Every row comes from one small tree of marks. The marks that hang from a mark follow it in brackets, in alphabetical order. Every link used is in the known rows. Which tree was each row made from?
In the rows, zero is written as 128.
Known rows
mifu[palib[rukik zodan] puva]: [168  93 141 135 165  88  77 149 181 131  85 144 153 119 100 146 140 181
 184 178 140 118 105 204 143 153 159 166 137 139 127 145  80 137 168 132
 122 130 184 110 115 121 136 108 124 149 130]
rukik[mifu puva zodan[palib[nuviget]]]: [174 118 173 103 164  73 107 176 190 130  45 104 143  97 138  64 185 140
 176 107 137 136  46 166 160 164 159 149 136 151 120 159  93  98 159 162
  99 112 143  94 163 123 101 107 111 168 160]
palib[nuviget[mifu solu] rukik]: [165  76 182 105 171  86 117 156 184 114  83  95 109  66  79 119 146 169
 159 145 147 133 112 177 159 137 153 148 122  80 113 132 112 145 127 129
 127 139 142 129 123 101 138 135 119 110 131]
mifu[puva[palib] solu[rukik[nuviget]]]: [153  82 150 110 118  95 111 138 145 128  84 109 148 114 103 117 183 147
 168 137 162 111 108 182 146 173 150 107  83 144 133 157  80 168 158 175
 122 138 143  83 130 108 152 101 117 173 127]
puva[palib[rukik[mifu[zodan] nuviget solu]]]: [154 116 161 136 156  87 131 182 202 121  72 149 154 102 106 107 215 135
 177 156 173 119  82 193 122 145 155 151 106 125 133 143  97 141 144 147
 103 135 134 102 171 148 116 111 118 160 153]
solu[puva[palib[rukik]]]: [136  85 146 119 161  90  95 140 178 146  92 145 139  75 102 127 132 180
 156 149 158 122 103 190 126 168 154 112 152 158 126 167  78 139 146 119
 142 137 143 110 111 113 143 108 122 181 133]
rukik[nuviget puva solu]: [160 120 154  98 132  82 155 138 135 106  80  90 167  97 118  91 185 128
 170 108 140 149  90 176 131 162 109 118 118 108 131 154  94 133 156 168
 100 113 127  98 142  88 122 100 119 168 163]
nuviget[mifu[palib zodan]]: [138 112 156 134 144 110 104 102 184 132  90 144 142 118  66 132 153 155
 171 156 169 115 111 191 151 150 198 183 115 115 140 136 101 132 141 122
 112 127 144 106 116 141 110 110 134 113 151]
mifu[puva solu[zodan]]: [151  96 157 105 121 104 107 140 120 129 113 122 163 115  86 153 174 158
 179 142 143 110  93 171 144 150 153 148  99 118 111 178  90 129 162 145
 105 145 152  90 104  83 145 107 135 155 165]
puva[palib[rukik zodan]]: [149 101 141 145 162  91 103 180 191 138  78 156 134  94 118 127 128 179
 145 160 154 125 111 185 111 149 158 154 145 138 143 157 100 122 152 106
 142 144 160 115 125 128 144 121 122 164 147]
palib[nuviget puva rukik[solu[mifu zodan]]]: [187 120 175  98 185  72  79 203 185 132  93 130 105  68 111 133 195 162
 169 141 147 142  87 169 137 107 134 107 128 111 104 163  81 115 163 126
 114 154 131 114 161 113 113 137 131 151 152]
palib[rukik[mifu[zodan]]]: [150 103 150 141 158  99 106 157 201 139  97 147 157 111  91 143 183 157
 189 175 155 144  96 192 122 139 168 169 118 114 107 143 102 120 135 125
 128 129 151 124 119 136 123  93 132 140 162]
nuviget[mifu puva[palib] rukik]: [134  68 157 100 150  82 127 115 159 155  62 110 130  54  65  99 156 164
 156 175 183 133 135 187 143 185 184 158 124 122 135 161  66 142  83 101
 131 142 131  99 112 131  97 131 116 151 135]
rukik[nuviget[solu] puva zodan[palib]]: [184 136 155  92 138  83 131 141 142 105  45  88 151 101 126  57 166 140
 168  97 138 120  77 177 156 157 132 132 117 137 150 167  91 115 182 170
  96 123 136  92 155 102 104 119 106 180 165]
solu[mifu puva[palib]]: [127 113 159  97 149  99 112 125 164 160  86 138 119  80  82 108 145 161
 150 127 183 117 101 158 128 157 176 105 140 143 138 181  87 122 141 123
 138 131 110  83 123 131 127 117 143 162 152]
nuviget[puva solu[mifu palib rukik]]: [158 154 151  87 151 100 117 139 160 148  75 121  96  89  55 114 156 176
 150 149 183 118 139 170 149 157 181  99  98 132 140 160  90 113 158 144
 140 158 141  93 126 129 132 141 129 162 156]
nuviget[puva[palib]]: [127  99 155 118 133  92 131 133 157 143  72 138 129  75  93  97 140 169
 141 137 173 120 107 168 137 178 161 141 128 147 151 180  74 128 130 112
 135 125 141  93 126 104 119 113 122 158 149]
puva[palib[rukik[solu zodan]]]: [158  95 132 127 146  98 118 172 171 129  77 166 147  87 115  99 178 150
 151 155 149 110  88 183 126 159 145 156 122 137 132 157 108 134 157 134
 131 158 153 112 145 135 128 125 125 183 160]
mifu[palib[nuviget zodan] puva]: [162  97 164 126 159  82  83 151 170 122  82 120 129 124 112 118 139 181
 170 135 141 115  86 176 161 155 158 153 138 138 140 141  93 135 169 146
 108 114 166  88 139 106 129 114 117 126 127]
puva[palib[zodan[nuviget[mifu solu]]]]: [154 118 185  97 149  87 131 153 164 116  64 112 109  92  97  99 128 155
 141 136 178  98 109 160 144 136 163 166 115 108 171 142 115 130 139 119
 125 149 126 112 158 123 135 169 126 123 137]
solu[palib puva rukik zodan]: [135 158 132  99 164 100  62 142 161 150 104 131 140 106 104 152 138 193
 153 135 157 126 118 199 122 154 173  71 131 165 125 164  95 105 175 150
 126 153 159  97  97 128 153 112 120 206 154]
solu[mifu[puva] palib]: [143 121 158  96 152 105 122 122 168 152  83 136 136 104  69 109 147 162
 171 130 186 124 107 168 144 156 187 113 121 136 125 165  81 125 165 141
 123 122 125  87 103 135 137 108 149 147 151]
nuviget[mifu puva[palib] solu[rukik zodan]]: [136 133 164  83 132  89 100 150 163 145  67 112  98  59  64 128 165 172
 141 161 185 117 136 193 146 148 182 147  95 112 140 170  86 109 128 114
 122 176 166  91 134 122 108 160 110 165 145]
puva[palib[nuviget[mifu] rukik[solu] zodan]]: [169  88 172 122 179  77 110 209 206 125  62 127 115  74 112 115 155 166
 146 157 158 122  97 180 136 136 156 165 140 105 136 136 113 130 138 121
 117 157 146 115 170 128 129 153 114 133 133]
nuviget[mifu[zodan[palib puva]] rukik]: [156  99 158  97 163  88  94 116 191 156  62 123 157  83 102 109 151 148
 193 179 182 126 122 190 152 163 187 158 126 138 123 149  78 129 130  96
 115 135 112 135 141 112 101 100 138 159 141]
puva[palib[nuviget[solu[mifu]] zodan]]: [157 123 176 105 163  90 124 183 174 128  69 126  81  93  95  89 141 171
 127 122 171 101 103 142 135 128 167 139 121 105 160 162 118 113 159 123
 129 149 127  86 162 121 126 158 127 122 149]
zodan[palib[nuviget[mifu solu] puva]]: [163  93 200  79 164  71 114 149 184 123  54  94  93  60 102  83 136 165
 147 124 151 115 100 150 188 134 157 137 135 126 156 150  86 137 143 112
  99 123 116 112 172  86 112 146 115 114 131]
solu[mifu palib[puva] rukik zodan]: [155 165 145  90 170  95  72 158 182 163  89 145 106  93  95 140 166 175
 154 140 172 135 129 184 128 127 183  78 118 152 131 165  79 100 175 129
 130 152 143  95 123 147 124 126 133 183 159]
mifu[palib[nuviget zodan] puva solu[rukik]]: [182  92 150 122 151  87  68 165 160 124  92 119 127 142 111 148 163 176
 172 157 130 100  97 183 162 158 159 139 102 144 132 133 102 146 179 178
 116 150 180  92 142  99 154 121 115 144 121]
palib[puva rukik[mifu[zodan]]]: [163  94 151 123 159  79  94 161 196 142  86 144 140  96 100 147 192 159
 192 181 152 153  96 188 131 129 156 160 132 129 115 149  76 129 141 115
 117 126 143 117 138 123  98 103 126 142 153]
nuviget[mifu puva solu]: [144  95 175  89 123  88 144 117 142 126  75  89 119  62  54 117 153 159
 156 151 166 133 125 168 163 153 159 167 111  88 135 160  96 128 111 117
 119 132 134 103 123  95 106 142 124 117 155]
mifu[zodan[nuviget puva[palib[rukik[solu]]]]]: [175 114 168 114 162  86 101 171 191 125  82 163 142  94 141 116 169 143
 186 159 183 103  79 183 131 154 138 133 111 158 128 144  74 144 172 119
 128 155 120 141 188  97 139 112 139 178 131]
nuviget[mifu puva rukik]: [145  70 153  99 149  81 124 107 148 144  77  89 141  62  63 118 163 161
 173 178 165 157 135 187 147 174 168 156 126  99 120 152  76 136  84 117
 131 133 131 114  95 117 102 119 122 140 147]
rukik[mifu]: [122  98 158 122 142  96 142 134 169 140  96 129 152  94  92 114 164 148
 159 137 149 141  98 157 133 157 159 153 125 111 128 148 118 128 118 134
 131 107 135 109 113 122 135  92 138 134 169]
nuviget[mifu]: [127  89 161 113 139 103 133 114 168 137  92 108 143  80  79 120 142 149
 155 138 162 148 120 170 143 153 167 159 127  92 124 145 112 131 114 123
 130 117 128 120 100 119 131 107 141 122 160]

Which tree is each row?
[160  69 174  75 168  60 120 144 155 128  75 101 109  72  97  96 183 170
 161 155 132 130 114 155 154 152 142 130 125 103 134 134  89 154 107 137
 112 130 127  97 153  96 102 132 109 128 138]	palib[nuviget[rukik[mifu] solu] puva]
[185 117 177 112 155  76 115 185 151 114  93  99 172  99 102 142 224 139
 203 134 135 141  86 198 129 151 132 139 101 116  93 163  74 124 150 176
  93 136 157  89 123 114 127 110 105 172 164]	palib[rukik[mifu[solu[zodan]] nuviget puva]]
[147  80 167 101 165  92 121 107 158 132  94  91 148  84  95 105 151 151
 176 153 161 142 119 179 141 163 160 138 114  99 122 124  98 149 101 133
 139 130 114 140 102 134 139 117 140 133 134]	zodan[nuviget[mifu rukik]]
[149  90 161 105 161  80 120 126 149 135  76 119 131  82 109  82 150 168
 162 150 176 118 102 175 136 187 154 121 114 150 145 155  58 147 110 125
 145 137 127 113 134 116 128 123 119 170 127]	zodan[nuviget[puva[palib] rukik]]
[149 118 147 109 142  82 123 159 158 139  66 130 141  97 119 105 135 161
 144 134 158 130  97 178 116 160 153 155 142 136 155 171  86 108 157 121
 120 132 155  89 137 104 118 122 112 170 156]	rukik[puva[palib[zodan]]]
[160 113 159 113 139  87 109 149 153 123  65 129 125  91 124  79 162 157
 161 122 177 118  72 166 143 173 153 141 115 159 148 170  76 126 152 138
 138 134 134  96 147 130 109 128 123 172 149]	rukik[zodan[nuviget[puva[palib]]]]
[136 149 158 105 161  98  74 124 160 149 108 143 128 106  72 144 157 170
 172 128 164 109  99 179 141 144 184 109 134 142 124 174  87 108 164 139
 118 138 139  81 109 142 124 118 141 159 163]	solu[mifu[palib] puva zodan]
[146  96 173 123 152  99 104 141 190 125  88 102 122 103  93 121 160 158
 168 135 167 142  91 178 148 136 179 158 118  93 118 139 108 126 137 128
 114 127 124 113 126 119 113 111 127 108 146]	palib[nuviget[mifu[zodan]]]
[159  89 191  95 173  74 100 148 200 133  55 100 107  65 116  87 135 165
 154 124 151 135  91 162 179 143 164 129 154 141 145 150  79 131 138 111
 108 104 111 115 160 102 113 122 123 122 131]	zodan[palib[nuviget[mifu] puva]]
[153 129 197 107 169  81  86 171 191 130  62  91 113  64 103 101 148 174
 161 123 166 131  81 177 170 144 177 141 132 130 125 172  80  97 140 112
 101 127 139 103 143 112 110 132 113 140 145]	solu[zodan[palib[nuviget[mifu puva]]]]
[144 129 159  96 138  95 145 130 138 123  72 124 123  90  67 103 134 182
 144 133 167 104 119 165 151 169 159 130 114 141 159 168  86 129 156 134
 120 133 145  87 125  93 130 134 114 150 160]	nuviget[puva solu[palib]]
[183 102 169 107 142  71 117 164 153 119  53 114 149 102 123  90 211 132
 182 123 137 112  73 156 164 147 142 140 114 163 148 160  87 141 163 167
  90 111 114  85 173 126 101 117 115 162 169]	rukik[mifu[solu] nuviget zodan[palib[puva]]]
[161 150 165 104 148  93 100 109 151 118  85 117 117 127  62 118 177 158
 186 126 175 101 102 180 150 133 171 108 107 125 146 160  89 138 178 162
 104 137 112  72 144 133 103 129 132 135 149]	rukik[nuviget[solu[mifu[palib zodan] puva]]]
[184 161 174 111 185  84  86 181 193 134  68 105 146  85 117 102 176 146
 189 115 161 146  85 199 134 133 152 102 124 139 106 177  62  91 178 143
 108 134 135 109 132 133 122 107 124 188 157]	solu[mifu zodan[palib[rukik[nuviget puva]]]]
[153  95 160 100 193  83  79 113 164 148  96 115 117  95  83 107 158 179
 174 140 152 116 107 173 150 168 179  90 138 136 116 142  82 142 133 155
 132 135 121  92 114 136 122 116 129 145 125]	solu[mifu[palib[nuviget[rukik]]] puva]
[165 155 141 107 177  84  67 155 168 133  91 109 132 126 134 135 126 188
 164 134 158 126 106 185 125 148 151  73 141 174 143 139 107 114 184 162
 141 144 138 116 130 129 166 128 120 191 134]	solu[palib[zodan[nuviget]] puva rukik]
[158 148 174 114 157 110 111 158 135 110 109 141 148 129 110 132 147 165
 159 109 156  83  91 165 135 153 164 111  94 156 139 155  98 129 185 153
 115 149 137 103 118 112 177 129 132 163 162]	mifu[solu[palib zodan[nuviget]]]
[146 107 152 104 142 103 119 123 126 127 100 135 153 113  84 136 142 172
 156 125 151  94 106 167 143 172 161 100 129 165 141 167  94 143 169 160
 116 137 124  86 104  96 159 115 127 168 158]	mifu[solu[palib puva]]
[146 122 172  98 140  97 116 156 143 134  92 143 164 120  71 143 190 156
 181 140 163  94  91 175 147 160 183 146  96 145 120 167  87 125 165 160
  87 140 158  67 111 118 144 120 125 159 167]	rukik[mifu[puva solu[palib zodan]]]
[164  75 142 113 150  83  96 155 177 143  76 130 162  92  97 124 202 149
 202 170 146 150  79 188 141 153 156 173 124 123  91 151  92 128 142 154
 122 127 166 105 111 141 110  99 129 158 156]	palib[rukik[mifu[puva] zodan]]
[162 107 160 110 166  84 113 165 193 136  72 150 162  68 136 105 145 146
 174 158 145 115  96 172 153 165 130 131 136 160 125 153  89 134 164 113
 123 131 125 151 167  83 151  92 147 181 150]	zodan[palib[rukik[solu]] puva]
[155 107 172  95 147  74 114 164 171 126  77  87  98  79  93 110 183 171
 159 147 149 139 104 165 162 159 148 126 102 106 121 142 105 123 122 159
 130 138 154  98 152 103 122 127 109 140 138]	palib[nuviget[puva solu[rukik[mifu]]]]
[158 109 147  97 136  83 131 143 152 137  71 114 161  98 107 101 196 134
 180 128 143 151  77 170 135 166 151 168 129 121 113 158  98 105 140 161
 111 117 151  87 125 128  90 103 120 166 179]	rukik[mifu puva zodan]
[166  93 177  80 166  73 118 104 161 126  79 123 156  79 103 105 164 135
 192 168 168 105 115 176 168 185 152 144 111 128 130 111  82 171 119 138
 118 132 112 138 157 115 126 122 140 147 123]	zodan[nuviget[mifu[palib] rukik[solu]] puva]
[175  75 193  93 175  82  95 161 202 122  59  90 116  67  89  98 142 167
 175 150 154 115  89 182 187 145 166 149 126 116 115 144  86 140 150 127
 106 135 143 123 143  98 137 132 119 123 113]	zodan[palib[nuviget[mifu[puva] solu] rukik]]
[152  82 155  84 149  90  92 120 119 141 110  94 158  85  64 166 180 161
 180 168 148 121 127 191 136 155 167 134 116 106 105 162  93 136 114 138
 108 167 128  95  86 110 124 135 122 162 154]	nuviget[mifu[solu[puva zodan]] rukik]
[154  90 132 136 152 101 101 161 181 137  77 162 141  88 116 106 157 162
 151 147 154 120  97 188 124 165 161 153 131 146 129 160  98 133 154 129
 145 146 159 112 116 144 129 112 122 179 155]	puva[palib[rukik[zodan]]]
[141 172 157  82 164  97 103 153 149 144  97 144 135  95  77 130 168 163
 155 121 175 110  97 171 129 136 171  86 129 142 129 178 101  93 181 146
 106 155 120  83 128 136 134 137 142 181 176]	rukik[solu[mifu palib puva zodan]]
[166 142 137 104 145 107  89 134 178 160  92 114 133 119  93 135 188 141
 183 150 176 157 108 192 120 136 174 123 103 110 104 159  87  93 160 145
 131 153 141 108 121 127 109  98 138 167 159]	solu[mifu[zodan] rukik[puva]]
[171  85 162  91 150  92  92 134 112 122 117 105 167 117 105 139 184 156
 196 155 146 109  93 178 140 160 144 127  88 122 110 155  76 147 149 159
 115 160 139 108 106  97 151 119 130 167 138]	mifu[puva solu[zodan[nuviget[rukik]]]]
[156  71 152  84 135  94 114  94 147 136  83  96 146 100  52 128 178 153
 191 193 173 128 127 192 150 145 179 180  95  75 118 145  89 147 120 126
 100 156 136 103 110 109  96 131 127 125 138]	nuviget[mifu[puva zodan] rukik solu]
[166 104 167 121 150  68 139 178 171 116  70 101 154  71  95 109 214 144
 186 155 151 155  89 183 143 158 123 136 117 111 114 147  87 137 123 158
 112 117 134 106 150 120 114 113 117 154 156]	palib[rukik[mifu nuviget[puva] solu]]
[168  84 174  99 163  65  95 167 178 125  68  89 103  76 116 124 146 171
 155 140 148 159 105 164 150 122 145 149 157 104 139 142  97 123 136 118
 111 119 128 106 152 104  99 138 116 111 141]	palib[nuviget[mifu] puva zodan]
[149 128 160 113 141  96 151 142 155 123  93 109 141  96  93  93 188 127
 163 115 162 141 102 155 133 141 138 110 109  93 129 154 119 134 145 158
 121 120  97 105 140 127 130 107 150 140 171]	rukik[nuviget solu[mifu]]
[167 121 173 102 175  87  85 155 185 126  70 100 155  85  81 135 168 169
 190 140 179 138 107 222 146 142 174 119 122 130 104 149  69 134 165 150
  94 129 152  94  98 147 127 117 108 163 136]	solu[palib[rukik[nuviget[mifu[puva]]]] zodan]
[175  94 164 128 151  83  97 160 160 114  99 106 166 123  90 157 218 150
 208 156 149 131  86 195 134 140 146 129 113 131 102 152  89 143 149 175
 102 138 122  93 129 122 126 106 117 155 151]	palib[rukik[mifu[solu[puva] zodan] nuviget]]
[153  86 149 103 149  80  79 174 196 149  62 126 121  96 121  93 200 156
 169 141 163 131  73 179 150 167 178 135 107 144 113 147  98 130 148 171
 122 137 165  82 152 152 110 111 112 171 128]	solu[rukik[mifu[puva[palib[nuviget]]] zodan]]
[153 136 181 121 168  85  83 181 177 127  73 111 118  81 126  96 140 182
 153 116 149 124  71 172 159 152 160 122 132 155 133 181  79  95 161 119
 111 129 147 102 146  96 127 116 116 160 151]	solu[zodan[palib[nuviget[puva]]]]
[148 100 185  72 147  82 117 108 140 116  91  75 124  79  84 117 141 155
 172 127 164 122 101 164 162 144 144 123 127 105 131 145 106 141 134 143
 123 133 105 116 127  99 137 143 134 128 134]	zodan[nuviget[mifu solu[puva]]]
[166  77 162 102 187  71  90 143 178 140  65 114 123  74 138  78 139 179
 156 143 130 130 100 164 159 160 149 104 145 156 143 149  70 144 136 117
 121 120 121 121 148  94 119 111 119 157 127]	zodan[palib[nuviget[rukik] puva]]
[169 140 126  95 140  95 104 144 143 132  67 126 115 100  84 110 162 181
 150 149 160 114 122 185 150 164 161 121 101 149 147 160  97 113 171 159
 133 162 167  91 125 125 120 137 109 188 163]	nuviget[puva solu[palib rukik[zodan]]]
[155 130 176  97 134  76 128 156 145 114  77  79 144  66  84 121 201 142
 172 134 169 151 101 188 145 140 143 140 108  91 123 165  91 117 128 144
  91 132 126  89 141 116  98 132 117 148 169]	rukik[nuviget[mifu puva] solu[zodan]]
[171  98 172 122 140  80 119 154 147 110  76 110 163 137  88 131 197 146
 195 146 144 100  90 176 159 158 157 168 104 133 143 142  90 155 160 182
  86 113 151  67 145 126 127 117 114 129 147]	rukik[mifu[palib[zodan] puva solu] nuviget]
[145 102 165 112 140 103  98 121 195 143  66 114 152 106  84 112 153 147
 186 159 182 126  88 189 166 144 193 172 121 129 128 162  83 118 151 113
  95 124 129 113 130 118 110 105 137 131 141]	nuviget[mifu[puva zodan[palib]]]
